Each row comes from the steps of one walk. Every step used is in the known rows, and no mark comes twice. Write the walk behind each row, first mark first.
In the rows, 128 means zero.
Known rows
F, K, A, L: [ 71 134 164 116 149 119 138  88 178 108  96 152 143 111 133 125 137 168
 145 113 176 102  49 109 132 114 123 165  98 149  68 157 129 124  72 155
  84 105 130 208 151 140 131 136 123 150  93 157 122  96 182 157]
S, Z, Q, A, K, F: [134 153 163 101 145  81 194 108 176  81 135 170 185  87 181  78 172 131
 105 109 154 143 134  77  92 122 152 155 109 174  52 169 174  81  76 137
 127 134 102 197 149 127 118 140  91 107 139 150 122 113 148 135]
N, S, Z, A: [ 96 159 153 125 169 103 140 108 194 105 126 139 194 131 157 105 173 133
 139 138 196 100 122  75 111 121 202 147 110 136  89 158 141  80 107 174
 123 140 159 153 155 159 128 139 106 109 156 133 118 117 141 128]
K, F, A: [135 156 161 105 132  89 143 111 169 131 108 131 168 129 175 152 138 138
 116 140 144 121  98  45 139 146 170 145  68 207  77 114 144 106  91 113
 147 119 146 187 136 160 146 142  95 144 117 160 128  82 138 158]
F, K, A, Z, S: [ 77 142 148 115 129 124 142  95 190 107 104 151 157 103 130 106 133 173
 149 101 180 121  86 109  98 103 123 181  94 137  95 153 132 108  90 153
  93 107 128 194 157 159 142 127 128 131 107 190 123  82 164 147]
N, S, Z, Q, T: [ 87 152 105 132 163 114 155 118 174 113 142 143 196 122 171  72 170 137
 111 140 170 131 138  59 103 140 196 161 106 111  72 160 153  92  98 171
 113 145 156 160 144 151 126 143 121  88 150 149 116 143 125 129]
L, A, S, Z: [ 86 161 184 124 127  95 119 106 172 103 104 124 172  76 101  78 163 153
 134 160 158 150  76  80  90 113 178 147 110 168  91 126 132  94  87 152
 104 135 133 176 169 135 150 157 109 103 127 144 165 137  98  96]
N, S: [ 86 151 120 140 152 114 126 104 184 130 119 141 181 134 153 115 153 122
 111 156 180 103  85  66 127 145 214 152  94 124  82 146 129 118 118 171
 115 161 172 169 125 159 142 148 128 117 145 143 135 135 137 141]
K, A, S: [ 99 144 151 118 132  92 119 118 198  92  99 131 164 112 110  92 141 142
  98 145 155 115  67  70 122 130 165 154  85 154  89 129 126 112  92 170
  71 107 136 181 157 158 155 154 111 142 123 163 133 103 130 121]
K, A, T, Q, Z: [129 155 171 109 131 110 142 117 212  77 122 140 153 115 127 122 137 172
  68 109 141 135 145  68 142 137 109 147  71 172  69 147 139  83 104 162
  89 115 129 164 161 118 136 144 102 127 131 154 116  94 146 141]
Z, N, S, A, K, F: [111 152  90 122 158 106 159  77 170  92 112 160 165 105 148 137 139 142
 126 144 175 122 133  95 118 150 163 153  87 148  55 156 108  99 128 163
  68 162 170 155 130 167 164 132 128 116  83 158 143  69 136 127]
F, K, A, T, Q, Z: [ 96 146 161 110 135 124 149 101 200  92 112 150 138 108 144 131 127 185
 102  95 157 137 123  94 136 138 106 158  88 167  63 176 131  96  95 162
  95 110 117 195 155 117 121 140 125 121 111 172 124  96 162 178]
F, A: [107 158 180 122 133 106 138 112 175 123 100 128 166 123 144 149 137 120
 143 138 149 129 100  71 144 150 170 137  93 177  96 140 143 110 100 124
 132 120 126 186 131 130 143 141 100 132 122 152 145  99 133 156]
N, S, Z, Q, A: [106 155 144 123 157  97 160 107 180 101 137 153 196 114 176  69 180 121
 109 133 173 117 133  66  98 127 196 153 110 120  75 163 155  91  95 155
 117 150 145 169 144 135 126 144 113  89 146 149 117 127 130 143]
S, Z, A: [114 165 194 123 163  93 148 113 191  89 127 137 188 108 135 108 170 142
 140 116 185 113 121 103 109 116 158 145 111 181  93 152 160  67  87 162
 143 122 120 160 161 155 116 139  84 126 160 122 129 118 143 119]
Q, Z, S, A: [108 151 148 137 134 109 124 105 211  72 139 151 179  97 101  99 141 151
 137 124 159 101 159  85 105 133 153 172 104 143 114 143 140  95  84 152
 135 143 121 151 147 151 113 136 110 106 136 142 136 121 100 143]
Z, Q: [112 150 137 139 135 102 164 117 168 102 126 168 160 106 152  84 150 137
 105 105 147 139  77  85 116 131 154 152  79 154  64 144 155 113  95 134
 133 148 135 185 120 149 132 144 106 115 126 138 139 122 155 139]
T, Q, Z, A: [136 164 179 115 142 111 150 109 209  71 126 160 150 105 117 133 136 138
  95  73 151 115 150  76 128 125 140 134  84 178  71 139 162  69 117 134
 146 148 100 170 151 131 142 144  82 119 153 130 126 105 172 171]
N, Z, S, A, T: [ 87 166 148 146 134 114 122 104 188  90 127 134 182 130  99  99 151 180
 132 134 187  92 131  78 110 122 180 153 110 154  84 160 112  90  97 205
 119 125 142 130 157 173 106 136 130  97 133 145 128  94 104 145]
T, Q: [131 171 164 123 143 118 138 105 175 109 119 133 158  93 134 130 136 124
  83  96 156 120 106  84 131 122 167 134  63 174  61 126 164  96 116 155
 128 145 136 182 127 143 159 139  87 126 152 131 147 137 148 158]
S, A: [125 162 178 128 152 109 123  99 181 113 116 121 187  79 127 136 143 119
 126 140 164 111 115 101 134 136 179 139  96 181  83 135 128 102 110 163
 117 135 135 159 140 149 118 134  88 106 131 127 150 133 109 126]
S, Z: [115 162 179 134 152 100 139 111 177 114 134 102 193 100 141  99 166 132
 117 139 184 119 111 111 105 129 173 160 102 174  95 145 166  81  76 173
 137 129 138 169 138 147 120 144  74 128 172 130 138 147 113 126]
L, A: [104 157 177 126 119  97 111  95 167 121 111 146 162  80 111 121 146 146
 137 141 152 138  51  90 120 118 161 141  86 170  86 112 124 118 103 134
 120 157 134 170 149 122 148 149 112 104 125 128 163 128 130 102]
K, A, Z: [117 150 173 114 123 106 146 110 203 107 110 122 170 111 115 112 146 145
 104 127 170 126  98  90 112 116 133 172  84 158  92 120 145  89  96 146
  89 113 135 169 160 151 154 147  88 142 143 171 116  79 162 119]
N, S, A: [106 158 141 131 161 116 120  98 187 123 114 133 193 109 146 126 153 117
 121 157 178 102 119  74 133 140 218 146 100 140  80 147 117 105 131 175
 100 149 175 153 139 154 127 136 116  89 131 138 133 126 115 135]
A, Q: [118 152 161 154 123 119 177 112 192 115 102 133 160 111 108 126 125 131
  93 131 161 111  85  70 118 154 154 138  96 189  95 142 155 104 120 159
 128 162 108 203 126 160 123 155 106 110 136 168 154 148 164 123]
N, S, Z, A, F, K: [ 80 161 150 117 169 112 147  98 187 105 123 148 184 119 152 107 173 152
 159 128 189 101 134  75  94 115 196 152 115 143  81 176 140  73 120 176
 108 129 158 170 161 158 118 137 131 118 128 156 121 106 165 151]
A, Z: [ 95 160 170 141 121 127 164 107 199 123 111 121 166 114 114 114 155 129
 117 137 173 143 105  95  94 132 165 176 103 161  89 137 156  88 106 143
 130 149 126 172 141 167 140 159  91 138 158 170 143 115 154 141]
F, K, A, Q, Z, N, S: [ 92 133 126 125 136 121 166  89 192  93 105 155 143 119 125 127 114 176
 116 110 176 114 104  99 117 146 104 164 103 141  88 167 123 100 103 155
  76 134 125 204 148 138 138 143 136 105  85 197 126  75 181 152]
S, A, T, Q, Z, N: [130 174 172 127 143 125 162  98 197  69 123 137 156  78 109 138 137 157
  92 126 144 145 203  93 134 152 124 143  90 186  59 167 128  68 124 160
 101 147 124 144 151 135 119 139 102 100 103 145 150 106 107 152]
K, A: [125 145 162 113 136  90 116 110 190 106 115 133 172 111 130 118 135 140
 102 127 161 103  72  93 137 123 143 151  73 162  91 119 136 116  89 159
  89 117 146 174 145 142 150 142  95 137 137 142 124 101 149 117]
A, T, Q, Z, N: [110 168 147 139 127 129 172 109 202  67 126 148 137 110 116 124 138 172
  69 116 143 161 174  80 126 161 112 148  81 176  54 171 144  76 120 158
 116 160 121 160 136 133 130 152 118 130 119 154 147 119 136 166]
Q, A, K, F: [121 147 151  93 123  86 168  92 192  96 111 187 171  92 157 130 146 105
 107 127 147 129 105  54 120 150 168 134 113 173  42 160 142 120 105 140
 115 158  79 210 138 117 133 146 121 130 127 156 144 113 175 164]
T, Q, A, S, Z, N: [127 177 180 106 140 106 158  99 182  68 117 143 161  67 110  87 151 114
  76 120 149 130 156  81 102 123 155 125  97 161  54 141 162  80 105 153
  99 155  95 188 148 135 166 151  95 122 120 160 156 126 136 172]

Write each row's walk
[119 155 143  99 120 110 183 120 177 125 113 147 166 124 171 125 143 151
 116 129 129 159 139  25 117 151 149 163  79 189  61 119 159  88  95  97
 142 125 118 180 154 165 147 148 105 129 105 194 117  75 158 157]  K, F, A, Z, Q, T
[118 144 139 119 128 112 152 122 201 104 112 138 172 102 107 119 116 151
  83 131 145 114 104  54 135 153 126 141  86 165  89 126 142 111 110 165
  79 131 101 182 157 144 138 152 118 110 121 180 127 126 171 104]  K, A, Q, T
[141 174 191 105 132 108 142 100 183  98 120 154 164  74 132 123 141  99
  74 103 143 117 128  69 128 124 163 119  81 169  52 127 163 102 118 140
 130 161  92 196 137 117 153 145  89 117 140 138 145 140 159 177]  T, Q, A
[135 163 165 124 136 119 143 108 195  90 133 134 153 103 126 125 135 132
  73  90 150 122 143  82 126 134 147 146  77 171  72 136 167  79 105 143
 140 150 119 178 133 129 145 150  78 118 163 138 134 129 149 173]  T, Q, Z
[ 87 153  97 149 151 112 143  88 167  99 121 147 159 123 127 114 142 139
 114 153 179 115 105 106 116 150 158 155  82 121  78 143 121 111 117 164
  86 177 175 153 117 172 170 146 130 133 105 154 150  99 138 133]  Z, N, S
[111 142 113 114 136 101 170  98 184 112 106 170 163 118 174 143 135 134
 119 119 166 135  77  67 122 148 174 156  87 185  46 164 141 108 111 160
 118 140 132 203 122 150 141 140 114 140 133 153 138 100 166 133]  A, K, F
[108 154 170 120 133 100 147 114 219  68 134 171 152 116  94 124 155 157
 137 109 144 107 151  71 104 138 146 151 111 183  87 150 148  73 110 137
 136 151 103 166 161 144 113 158 111 145 135 145 131  90 182 165]  Q, Z, A, F
[113 157 147 139 151 121 149 100 192 119 105 133 189 108 134 129 136 121
 116 152 174  98 127  56 124 149 207 137 106 151  91 155 125  98 141 170
  99 159 152 171 143 158 120 139 118  73 125 159 138 129 130 121]  N, S, A, Q
[112 171 195 115 157  95 152 111 190  84 132 136 183  98 117 104 179 152
 149 120 169 111 143  95  91 107 162 142 109 198  87 150 162  55 103 163
 126 120 124 163 169 159 114 139  92 146 148 137 131 108 161 129]  S, Z, A, F
[ 89 162 174 131 115 109 130 102 176 112 107 153 154  89 112 120 149 174
 124 150 140 166  80  72 123 139 143 139  94 181  73 142 115 111 115 146
 114 155 129 160 157 119 128 153 136 105 112 135 164 133 124 105]  L, A, T
[110 155 135 101 137  95 169 131 171 107 114 140 175 121 172  93 152 153
 110 142 127 154 137  18 112 152 179 153  91 192  63 133 156  90  77 123
 130 105 126 185 158 164 140 149 107 127 100 181 128  97 119 150]  K, F, A, S, Z, Q, T
[ 80 160 141 144 149 105 149 109 179  79 114 114 168 102 101  69 160 142
 110 162 170 138 114 105  86 139 172 162 112 158  83 153 145  81  81 181
  93 138 138 174 140 179 151 160 102 144 124 161 162 127  96 128]  A, S, Z, N
[ 85 155 117 139 164 120 151  74 170  87 112 148 159 108 114 120 151 145
 139 159 179 103 122 108 123 136 157 156  99 131  67 149 112 105 108 160
  67 166 172 147 138 167 159 138 121 127  77 146 146  91 134 131]  Z, N, S, A, L
[ 82 144 113 139 132 112 152 124 162 109 140 148 174 146 127  90 148 162
  94 116 161 121  95  64 113 144 175 152 104 143  47 150 135 100  82 177
 125 144 117 152 143 152 125 160 120  96 144 149 120 107 155 160]  N, Z, Q, T
[115 144 126 121 135 101 144  98 213  65 132 169 175 103 125 110 134 154
 138 111 157 112 161  68 103 134 153 178 105 158  96 154 137  88  90 148
 129 136 120 167 150 150 119 130 117 112 131 152 128  99 113 140]  Q, Z, S, A, K, F
[114 163 156 120 133 128 171 112 189 104 120 141 180  74 121 107 150 134
 121 126 143 155 164  78 104 135 158 163 108 164  65 149 144  80 114 136
 108 142 110 152 161 155 120 143  99  89 118 165 137 115 129 135]  S, A, Z, Q, T
[103 164 172 113 150 121 132  87 174 110 114 135 172  58 113 140 146 149
 153 134 151 113 134 101 113 126 178 144  98 195  69 158 124  90 128 165
  93 127 134 181 151 147 108 135 119 121  95 159 154 114 142 164]  S, A, F, K
[129 158 172 105 121 103 165 109 182 132 102 122 165 132 163 142 145 140
 117 140 151 137 118  49 120 136 162 160  80 205  80 115 153  87  95 106
 149 121 137 183 149 172 148 144  90 146 122 184 120  65 153 155]  K, F, A, Z
[ 79 154 134 151 133 106 114 106 178 101 130 133 178 148 101  89 148 168
 130 125 193  77  84  83 102 114 187 162 101 139  92 139 126 106  83 195
 134 134 144 146 142 182 134 140 121 118 156 142 126 100 126 149]  N, Z, S
[142 161 122 104 150 117 171  84 189  66 128 156 149  97 141 141 127 143
  86  89 152 126 184  78 120 141 139 151  78 165  49 152 141  64 127 143
  97 154 140 167 140 133 163 135  95 105 116 155 129  72 151 163]  T, Q, Z, N, S, A, K, F
[128 160 168 111 135 111 142 116 200  91 114 137 156 105 137 124 139 164
  70 113 145 135 122  67 148 131 124 136  59 176  64 145 136  93 116 170
  84 112 139 167 155 130 146 139 109 131 123 151 123  99 149 129]  K, A, T, Q
[108 147 159 107 123  89 164  92 196  92 110 187 169  87 138 127 148  95
 123 124 153 130 102  71 122 150 169 134 127 154  53 177 142 123 108 151
 107 162  68 209 133 104 129 148 126 121 132 148 153 130 174 164]  Q, A, K
[104 163 181 124 119 103 154 110 203  96 118 165 169  95 127 110 156 122
  92 155 139 142 128  56 128 163 151 125 117 166  55 167 135 117 110 153
 120 165  79 183 143 121 106 162 136 123 121 152 151 153 144 170]  Q, A, T
[139 170 168 103 128 109 161 112 178 118 107 135 155 125 174 153 136 154
  92 128 133 147 136  28 148 150 156 133  61 219  55 133 148  88 109 122
 141 117 138 182 145 151 141 137 106 140 106 168 128  84 141 166]  K, F, A, T, Q
[ 97 150 126 148 126 132 176 126 193 119 110 143 169 105 102 123 117 135
  88 141 143 129 112  43 123 179 157 136 106 170  81 142 152 111 120 168
 118 171  86 193 137 158 121 161 129 100 129 176 155 177 160 127]  A, Q, T
[ 82 158 164 128 143 101 142 121 208  82  93 177 157 116 105 101 151 134
 142 126 161 124  84  62 113 131 180 132 111 170  76 148 129  99 116 160
 121 138 106 172 158 180 138 151 123 142 117 142 149 114 160 136]  Z, A, S
[ 82 160 170 112 118 113 118  84 158 125 109 156 149  63 100 123 149 176
 168 135 141 137  71  90  94 108 153 142  88 178  71 134 121 109 116 136
  94 143 136 192 159 125 139 148 144 121  88 157 164 112 164 136]  L, A, F, K
[ 86 160 110 129 159 121 146  75 165  96 117 149 159  89 117 126 143 156
 148 147 171 113 138 111 106 136 160 155  91 135  64 160 107  98 132 164
  60 159 170 158 134 168 150 135 144 123  64 171 153  81 144 154]  Z, N, S, A, F, K
[139 157 170 142 136 118 172  96 200  76 114 133 165  83  87 137 118 139
 106 132 157 113 168  99 115 160 124 144 111 191  95 152 137  76 120 147
 103 158 102 169 146 147 114 149  91  86 109 165 154 110 125 125]  S, A, Q, Z, N
[132 167 169  95 131 109 167  90 189  86 109 174 159  73 142 132 138  94
  92  88 148 129 130  71 129 132 161 119  96 162  38 162 161 101 126 148
 111 160  80 207 135 104 155 138 102 116 139 145 148 127 180 174]  T, Q, A, K
[ 95 164 181 132 125 116 160 117 188 115  99 136 158 131 146 149 142 147
 137 152 141 157 129  55 151 167 152 137 100 186  81 171 135 102 109 139
 126 121 120 174 140 129 119 145 125 132 106 165 147 104 125 161]  F, A, T
[ 98 139 155 118 135  98 168 108 223  62 121 192 152 130 124 138 142 142
 145  94 162 126 133  80 120 150 141 152 126 164  78 182 141  84 101 141
 135 147  87 175 152 126 115 148 111 126 146 136 129  89 181 152]  Q, Z, A, K
[ 99 153 130 134 163 105 156 114 175 111 136 138 191 126 178  69 176 134
 115 132 180 119 119  76 101 125 202 165 100 123  83 160 154  86  98 165
 120 141 171 164 138 152 130 140 107  97 154 143 117 128 123 128]  N, S, Z, Q
[ 86 138 135 118 133 126 154 106 184 119 101 149 155 100 125 130 109 167
 116 113 159 123  85  82 129 150 118 153  97 157  78 157 132 119 100 167
  87 122 101 211 151 141 127 143 137 109 101 190 133 120 178 145]  F, K, A, Q, T
[119 166 189 126 136 124 150  98 194 113 110 113 182  80 111 128 153 121
 129 139 168 127 142 102 110 127 171 163 110 180  86 138 138  79 119 149
 113 138 127 153 156 158 122 142  82 107 138 156 143 107 123 135]  S, A, Z
[ 99 146 148 113 141  91 160 104 186  92 112 171 162 163 135 142 148 163
 138  97 191  96  83  71 119 126 177 138 113 184  43 167 123  81 106 178
 128 123 120 162 161 164 126 144 113 124 147 138 115  44 194 154]  N, Z, A, K, F
[ 89 158 132 145 132 123 133 110 184  95 127 135 190 124  83 100 134 170
 130 130 181  82 136  61 107 130 182 153 117 149  88 143 124  95 105 201
 115 139 115 140 164 179 115 142 130  80 139 161 132 113 125 133]  N, Z, S, A, Q, T
